(in the rows, 128 means zero)
Known rows, with every way that one mark hangs from another:
(timo (kero bekiz topav)): [111 115 123 125  84 106 136 155 190  99 121 178  79 172 148  84 158  66
 135 141 174 112  79  96 109 114 143 164]
(timo (kero bekiz kase meso (topav gefi))): [ 89  98 118 134  77  87 131 161 168 101 112 163  86 176 147  91 168  69
 129 135 196  94  86 128  97 123 160 162]
(gefi (kero kase)): [134 101 100 134 147  94 155 159 130 136 147 142 130 199 130 136 104 162
 179 139 133 106 118 109 158 141 132 119]
(gefi (kero topav)): [124 113 123 133 126 104 148 172 147 135 132 156 127 199 151 136 123 138
 169 146 129 104  88  99 135 131 126 134]
(topav gefi (kase kero)): [151  61 114 154 124  79  68 136 152 118 127 135 134 138 131 107 152  96
 122 111 123 142 156 116 149 123  91 141]
(timo gefi (kero bekiz meso (topav kase))): [110  95 149 150 113  85 124 152 190 109 160 147 117 184 185  96 160  50
 136 135 157 102 111  89 124 132 136 167]
(topav (gefi (kero bekiz meso)) kase): [124  70 111 163 148  81 110 151 156 106 140 122 146 188 154 114 136  73
 142 112 123 110 179 134 156 163 118 138]
(gefi topav): [117 104 131 122 119  90 146 159 120 119 103 138 125 182 157 142 151 152
 153 167 126 118 110 107 141 117 117 134]
(gefi (kero bekiz) topav): [119  85 108 127 127  85 160 159 147 106 123 127 117 193 159 134 133 153
 172 158 138 103 123 104 154 123 133 124]
(topav kase): [145  97 126 154 157  91 122 156 136 127 142 144 147 186 149 113 137  89
 149 137 108 131 145  96 144 145 113 136]
(timo gefi kero): [120 103 122 116  99 107 117 119 170 122 127 147 110 145 149 111 140 120
 119 131 129 133 114 137 168 127  93 174]
(bekiz (kero (topav gefi kase))): [151  71 121 161 119  82  95 162 120 146 123 141 137 174 153 130 161 121
 145 135 124 123 121 115 119 110 103 146]
(timo gefi (kero bekiz (kase topav) meso)): [107  88 133 156  87  79 128 140 199 102 139 139 138 150 173 103 171  72
 133 149 163 111 114 104 141 101 125 176]
(bekiz (kero (gefi topav) kase meso timo)): [126 109 107 109 108  85 104 148  76 137 136 133 138 212 170 190 130 186
 167 152 178  71 121 135 122 135 116 144]
(gefi (kero (kase topav) meso timo)): [130 112 110 175 123 108 123 171 153 133 140 147 195 212 149 162 118 129
 168 152 149  94 128  73 148 151 107 135]
(kero bekiz meso topav): [ 94 125 155 140 103  98 141 162 162 101 116 159  98 189 177 129 151  64
 149 137 176 105 107 111  88 134 148 149]
(bekiz kero): [143  99 125 134 108 119 105 132 134 135 126 138 117 166 149 157 131 145
 146 128 139 134 140 132 140 113  89 150]
(meso (kero bekiz timo topav)): [124 118 127 150 101  99 134 159 155 124 107 192  89 183 124 117 122  92
 151 167 191 105  87  81  83 159 154 142]
(gefi (kero meso timo (topav kase))): [132 120 127 172 149 113 122 184 146 139 160 153 177 242 160 152 108 104
 172 135 144  84 122  59 131 178 118 125]
(kase kero (topav gefi)): [139  68 119 155  78  83  63 136 176 110  93 142 149 104 138 114 181 100
 108 131 127 150 131 119 144  85  74 166]
(bekiz (kero topav)): [138 110 134 137  99 112 119 155 135 142 124 154 110 179 162 155 141 143
 156 142 154 118  97 109 106 100 109 148]
(topav (gefi (kero bekiz timo))): [134  94  78 143 115  97 110 134 149 102 104 143 125 167 126 129 109 121
 136 126 152 115 155 144 149 174 108 141]

Rows:
[123  87 122 132  80  86  88 147 156 117  98 155 100 133 139 122 159 117
 124 125 156 129  96 124 111 103 110 149] => (kase (kero (topav gefi)))
[131  83 127 125 129  69  65 132 160  90 171 141 110 160 169 106 150  42
 134  94 155 107 166 127 126 140 126 154] => (topav (kase (kero bekiz gefi meso)))
[117  84 113  96 130  47 141 162  78 144 123 159 100 184 127 120 145 170
 164 186 137  88  77 128 131 128 158 139] => (meso (kero (gefi topav) kase))
[113 127 113 155 121 102 156 175 151 118 148 160 123 231 154 153 102 120
 187 141 204  69 104  78 101 167 164 119] => (gefi (kero bekiz kase meso timo topav))
[113 106 131  99 100  92  64 123 144 105 142 145 106 149 158 140 143  94
 124  99 153 112 140 157 133 134 101 168] => (kase (kero gefi meso))
[104 109 138 101  84  76  85 141 162  91 140 160  78 155 177 121 159  64
 136 108 189  95 107 135  88 121 141 163] => (kase (kero bekiz gefi meso topav))
[141  78 104 127 144  52 111 155 104 122 135 162 121 193 137 104 135 105
 151 175 145  87 126  94 125 164 145 141] => (meso (kero bekiz (gefi (topav kase)) timo))
[108  81 126 168  95  63 120 153 157  97  98 137 146 153 161 113 181  65
 131 147 156 116 134 130 114 113 130 157] => (kero bekiz (kase (topav gefi)) meso)
[ 91 110 140 131  91  85 153 148 179 109 144 153  87 180 175 112 152  91
 150 142 194  91  80 110 107 121 161 161] => (timo gefi (kero bekiz kase meso topav))
[129 121 123 153 118  94 147 174 121 156 117 193 107 203 108 133 111 140
 170 180 185  94  63  68  89 155 160 126] => (meso (kero kase timo topav))
[119  87 135 127  82  73  61 130 182  83 137 147 126 130 177 113 179  45
 119 116 160 115 141 130 121 102 105 181] => (kase (kero bekiz gefi meso) topav)
[108  99 127 158  86  99 125 157 200  95 136 159 135 172 157  93 174  48
 136 147 175 109 113  84 127 105 133 168] => (timo (kero bekiz (kase topav) meso))
[132 114 104 109 119  92  90 131 107 136 119 182 110 170 114 125 113 115
 129 148 145 108 117 142 129 177 117 165] => (meso (kero gefi timo))
[126 130 143 172 136 106 117 179 141 130 142 164 161 228 164 146 130  77
 153 142 155  95 120  63 104 170 123 137] => (kero meso timo (topav kase))
[127 128 116 118 100  91 102 158  92 144 146 162 124 214 167 179 122 145
 164 134 194  69  97 128  89 143 130 155] => (bekiz (kero gefi kase meso timo topav))
[143  76 131 158 148  68 126 153 114 153 131 142 152 188 141 141 124 165
 156 188 124 108 122  74 153 158 114 132] => (meso (kero (timo (gefi (topav kase)))))
[127 114 120 155 113  85 156 169 137 134 121 194  86 194 115 116 115 113
 170 176 206  91  72  68  76 154 181 124] => (meso (kero bekiz kase timo topav))
[123 113 146 170 133  79 128 155 155 115 148 148 142 198 191 138 132  72
 153 140 166  96 130  84 103 169 134 145] => (kero bekiz meso (timo gefi) (topav kase))
[129 106 107 178 120  99 134 165 169 110 142 146 173 204 155 143 121  98
 170 148 174  91 137  73 135 149 128 134] => (gefi (kero bekiz (kase topav) meso timo))
[119  94 119 118  94  95 124 116 187  97 129 146  89 137 155  95 144  92
 121 130 150 131 124 138 153 126 114 175] => (timo gefi (kero bekiz))
[122  92 107 124 105  81 145 126 170 107 142 147  86 151 149  94 137 109
 142 138 167 116 109 125 143 122 142 157] => (timo gefi (kero bekiz kase))
[133  82  97 170 143  96  98 148 153 105 136 130 158 201 146 130 115  79
 142 114 145 102 183 118 152 191 108 137] => (topav (gefi (kero bekiz meso timo)) kase)
[139  88  92 173  97  67 117 152 144 104  87 155 152 151 135 110 156  91
 133 161 163 119 128 107 116 131 124 150] => (kero bekiz (kase (topav gefi)) timo)
[125 118 139 149  99 100 124 146 117 155 141 140 131 198 178 198 113 174
 171 143 192  87 102 107 101 135 118 143] => (bekiz (kero kase meso (timo gefi) topav))
[141  76 115 148 168  82 146 177 126 133 150 122 168 216 156 133 133 158
 179 159  92 103 130  74 176 132 114 112] => (gefi kero (topav kase))
[114 115 146 146  77  96  97 128 185 102 132 149  99 156 178 158 127 100
 141 121 211 104 119  99  96 140 121 150] => (kase (kero bekiz meso (timo gefi) topav))
[123  98 131 142 105  92 129 138 101 147 133 110 146 198 179 212 120 217
 175 161 177  89 128 114 136 128 105 133] => (bekiz (kero kase meso (timo (gefi topav))))
[123 109 128 172 122  90  99 172 129 127 114 154 164 205 157 138 144  79
 131 137 146 102 126 100 108 171 113 146] => (kero meso timo (topav gefi kase))
[123 109 116 154  84 100 102 158 109 146 108 149 129 198 149 179 132 152
 151 139 195  92 108 125  93 136 118 144] => (bekiz (kero kase meso timo (topav gefi)))
